Each row was made from one small tree. Brackets hold a mark, then the marks that hang from it, in alphabetical order. Every link used is in the known rows. Write each row's tree.
(in the rows, 128 means zero)
Known rows:
{silit {fogakap bikidez tivuz}}: [133 154 126 164 120 138 189 107 123 189 125  96  87 113 140 138 127 153
  89 188 114 115 143  69 154 111 125 102]
{magaf rane talukom}: [154 133 104 118  71 125 128 143 127 164 109 131 180 161 112 116 141 107
 140 158  81 106 115 184 144 158 121 131]
{tivuz fogakap}: [132 117 152  97 136 144 161 111 123 152 129  75 131 105 127 110 155 140
 103 151  89  67 115 148 178 128 114 105]
{tokup {tivuz {fogakap silit}}}: [188 140 169 160 163 134 180 107 118 127 136  86 136 116 143 111 156 125
 102 146 106  64 127 134 212  90 124  68]
{rane talukom {tokup {tivuz {fogakap bikidez}}}}: [130 139 165 109 147 130 144 114 118  94 140  96  72 107 129 128 143 124
 133  92 111  80 148  96 175 143 197 146]
{rane {talukom {magaf bikidez}} tokup}: [ 80 149 103  98 112 136 144 135 136  93 120 160 148 100 112 104 128 149
 133 147  75 150 136 166 108 158 174 187]
{tokup {tivuz fogakap}}: [168 136 178 122 154 131 155 106 124 124 142  71 127 126 123  85 151 125
 102 144 100  68 133 123 194 116 125 102]
{talukom magaf {rane tokup}}: [ 66 139 102  96 110 161 126 158 153  75 160 122 187 109 137 119  92 151
 162 155  87 131 115 182 143 133 152 159]
{bikidez magaf}: [125 128 157 124 110 138 127  96 103 123 130 114 151 123 101  92 182 120
 127 147  95  89  87 164 124 148 123  91]
{tokup tivuz}: [162 155 163 152 137 130 150 118 125 126 151 101 145 153 102  72 147 130
  99 155  92  93 111 122 164 103 125 100]
{magaf bikidez {talukom {rane tokup}}}: [129 149 107 103 111 120 131 139 132 132 118 147 182 120 125 117  91 123
 145 172  76 121 113 182 154 164 170 157]
{silit {fogakap bikidez}}: [126 156 116 145 106 138 160 128 119 195 127  72 103  93 131 129 120 148
  86 169  99 107 135 101 187 146 121  94]
{rane {magaf bikidez} talukom tokup}: [ 92 150 130 116 130 135 131 129 116  98  96 154 143 103  94  80 150 140
 152 133  55 127 148 132 112 166 178 201]
{rane magaf}: [111 142 142 131 113 150 131 129 123 135 116 106 156 112  99  83 173 141
 124 146  63 106 123 136 141 134 111 142]
{magaf {rane talukom tokup}}: [ 96 116 116 111 113 141 139 156 119  97 128 142 157 153 113 109 120 126
 181 130  85  94 129 158 112 145 183 171]
{tokup {tivuz {fogakap {bikidez magaf}}}}: [157 145 187 114 135 128 111  64 111 121 140  74  95  95 128 124 177 100
 115 122 126  64 132 121 176 152 137  85]
{rane {magaf bikidez} {tokup tivuz}}: [130 178 162 135 156 141 131 100 135 107 112 141 153 123 102  51 131 125
 148 173  70 115 148 101 143 129 162 175]
{rane magaf talukom tokup}: [ 84 132 137 123 118 146 134 150 108  78 109 136 136 119  94  85 166 141
 171 101  58 123 132 129 114 157 179 189]
{rane magaf talukom {tokup tivuz}}: [119 152 163 146 136 135 127 144 110  50 122 132 134 139  88  61 165 126
 167  92  66 123 147 102 128 141 188 185]
{rane {talukom magaf} tokup}: [ 71 133 109 106 100 150 146 154 130  72 132 147 145 119 110 105 144 150
 148 116  79 148 117 162 111 149 174 174]
{tivuz {fogakap {bikidez magaf tokup} silit}}: [112 115 161 151 132 134 138  55 105 139 144  73  86  51 155 161 178 118
 141 120 162  35  92 151 139 147 146  52]
{magaf bikidez {rane tokup} talukom}: [135 145  99  98  96 130 135 125 139 163  87 171 179 151 121 107 103 107
 166 192  79 113 123 174 129 164 164 171]
{magaf bikidez {rane talukom {tokup tivuz}}}: [137 156 134 127 145 118 132 132 125  89 129 155 156 158 112  82 101 112
 160 156  89  98 164 136 123 139 190 177]
{tivuz {fogakap {bikidez magaf} silit}}: [143 129 155 133 125 146 142  71 103 150 121  92 110  63 151 173 183 117
 117 131 124  60 113 158 180 142 129  58]
{magaf bikidez rane}: [129 143 114 112 123 132 136 115 142 175 123 127 179 131 121 103 109 124
 122 208  85  82 141 170 136 134 115 135]
{silit {fogakap {bikidez magaf} tivuz}}: [129 149 145 160 113 131 159  79 102 159 118 110  91 105 132 135 155 128
 116 172 125 116 133  88 129 139 130  89]
{tivuz {fogakap bikidez silit}}: [147 131 138 134 133 152 174  99 124 180 126  81 105  70 160 174 153 141
  94 147 113  63 123 143 205 113 121  70]
{fogakap bikidez tivuz}: [128 143 143 139 124 143 177  90 137 171 137 121  99 125 126 142 152 152
  92 173 114  98 115 101 126  90 124 110]

Write each row's tree:
[125 169 156 138 150 120 127 123 117  73 109 148 139 123  91  59 145 123
 152 125  62 125 166 105 127 150 188 198] | {rane {magaf bikidez} talukom {tokup tivuz}}
[177 151 136 177  85 123 163  71 102 157  97 167 117 118 135 176 203 109
 122 144 126 122  96 149 120 129 140  73] | {fogakap {bikidez {magaf talukom}} silit tivuz}
[138 123 182 137 161 118 149  88 123 114 165  51 103 113 127  73 146 125
 125 132 134  41 111 114 153 117 141  96] | {bikidez {tokup {tivuz fogakap}}}
[ 97 122 115 133 123 101 125 120 119 126 145 112 140 120 113 100 119 127
 146 148 116  66 140 166  80 159 158 151] | {magaf {bikidez tokup} {rane talukom}}
[157 153 135 130 114 119 127 154 127  86 143 128 175 161 118  97 104 107
 157 132  87 117 110 153 170 141 178 140] | {magaf {talukom {rane {tokup tivuz}}}}
[160 156 128 159  76 112 149  85  96 172  91 130  94 116 126 147 173 109
 120 155 116 141 126 103 134 171 137  95] | {silit {fogakap {bikidez {magaf talukom}} tivuz}}
[149 148 134 183 130 148 203  91 130 175 133 130 108 114 148 166 157 153
  96 175 123  96 112 112 142  66 125  77] | {fogakap bikidez silit tivuz}
[101 133 111 104 127 129 138 138 125 117 116 158 160 135 114 105 104 123
 166 162  83  99 148 162 110 153 182 183] | {magaf bikidez {rane talukom tokup}}
[120 161 162 167 144  95 112 105 111  83 141 104 119 105  88  52 161 129
 131 113  96  95 156 112  98 155 161 166] | {rane {magaf {bikidez {tokup tivuz}}} talukom}
[119 145 127 119  87 147 130 137 118 122  80 151 154 129  99  88 164 120
 172 129  54 136 105 142 132 165 162 175] | {rane {magaf talukom} tokup}
[156 123 194 177 163 116 143  62  96  84 152  77 119  97 140  97 179 102
 152 118 155  37 100 142 146 125 148  51] | {bikidez magaf {tokup {tivuz {fogakap silit}}}}
[160 144 170 164 100  93 105  82  95  95 140 114 132 144  95  66 185  88
 151 110 131  91  78 149 103 169 156  90] | {bikidez {magaf talukom} {tokup tivuz}}
[ 95 114 151 113 135 136 144  80 129 165 157  46  71  66 144 140 143 142
 114 133 142  37 106 121 146 139 138  97] | {tivuz {fogakap {bikidez tokup}}}
[127 161 163 185 126 109 115  79  98 127 159  64  80  95 126  93 142 111
 131 134 158  80 122  83 137 165 153  70] | {silit {fogakap {bikidez magaf {tokup tivuz}}}}
[126 136 108 114 117 114 131 136 123 141 121 132 164 131 109 112 122 125
 121 159  79  92 159 175 121 155 139 157] | {magaf bikidez {rane talukom}}
[179 154 162 158 151 139 168  91 125 154 141  76 103  92 155 151 150 125
  87 140 122  62 137 118 219 100 129  67] | {tokup {tivuz {fogakap bikidez silit}}}
[185 153 169 110  97 111 102  71 104 134 112  95 100 107 122 133 194  80
 115 105 117  92 124 140 181 184 143  92] | {tokup {tivuz {fogakap {bikidez {magaf talukom}}}}}
[119 121 161 161 121  94  88 105  94  49 165 108 136 149 101  77 163  90
 183  96 141  63 128 152  72 166 173 121] | {bikidez {magaf {rane talukom}} {tokup tivuz}}
[ 83 139 136 143 129 105 120 112 113 108 126 107 122  82  92  74 164 142
 134 119  89  94 142 138  84 171 155 171] | {rane {magaf {bikidez tokup}} talukom}
[111 137 131 183 126 138 169  97 125 170 157  91 100  82 144 148 144 154
 112 145 142  59  84 136 134 106 141  65] | {fogakap {bikidez tokup} silit}
[121 133 141 200 140 135 198  75 129 162 154 113  86 102 154 155 151 156
 117 164 160  71  94 103 101  70 143  73] | {fogakap {bikidez tokup} silit tivuz}
[128 147 154 134 152 138 135 144 135  75 171 107 169 147 123  86  90 128
 156 149  95  89 118 132 168 107 171 131] | {talukom {rane {tokup tivuz}}}
[135 144 121 138 105  99 142  93 122 172 119 117 134 114 110  89 144 128
 112 165 106  95  91 166 110 164 141 121] | {magaf {bikidez tokup} talukom}
[114 170 129 121 131 124 137 129 137  68 134 158 146 122 109  80 126 133
 131 138  85 148 150 139 122 144 182 183] | {rane {talukom {magaf bikidez}} {tokup tivuz}}
[107 176 122 111 140 136 120 132 161  71 163 132 187 114 135  93  70 132
 144 181  91 135 148 159 154 129 161 164] | {talukom {magaf bikidez} {rane {tokup tivuz}}}
[124 135 173 116 153 135 128 131 109  49 112 102 116 112 108  76 169 119
 169  81  72 100 164 101 158 151 184 185] | {rane magaf talukom {tokup {tivuz fogakap}}}
[ 95 156 136 114 139 151 137 110 135 133  98 146 155 102 108  73 135 141
 154 178  62 113 131 126 128 143 152 178] | {rane {magaf bikidez} tokup}
[131 137 188 165 137 113 115  72 107  82 168  93 124 131 101  59 171 108
 147 128 142  64  86 130 100 135 149  83] | {bikidez magaf {tokup tivuz}}
[141 158 165 162 159 104 145  82 132 134 163  94 126 123 109  55 124 132
 106 175 124  68 115 118 123 116 140 107] | {magaf {bikidez {tokup tivuz}}}
[143 155 174 203 136 118 131  62 104 111 166 100 101  98 133 123 168 112
 138 121 164  57  91 126 125 121 155  47] | {fogakap {bikidez magaf {tokup tivuz}} silit}
[116 130 158 197 131 131 166  45 108 133 152 128  88  93 145 154 179 131
 144 148 170  68  84 120  77  99 149  59] | {fogakap {bikidez magaf tokup} silit tivuz}
[151 160 118 140  59 117 120 109  91 177  91 105 111  98 119 138 165 103
 113 136 103 132 118 135 165 209 135  88] | {silit {fogakap {bikidez {magaf talukom}}}}
[131 139 123 153  98 144 122  94 116 153 127 131 154 106 144 172 154 106
 150 157 126  74 119 176 141 139 129  73] | {fogakap {bikidez {magaf rane}} silit}
[105 140 132 182 128 124 184  90 122 178 147  76  63  99 145 124 121 154
 115 175 150  90 126  61 114 114 140  97] | {silit {fogakap {bikidez tokup} tivuz}}
[124 131 112 109  95 132 132 159 125 114 130 131 177 137 123 120 108 125
 161 137  77 118  95 177 156 154 169 145] | {magaf {talukom {rane tokup}}}
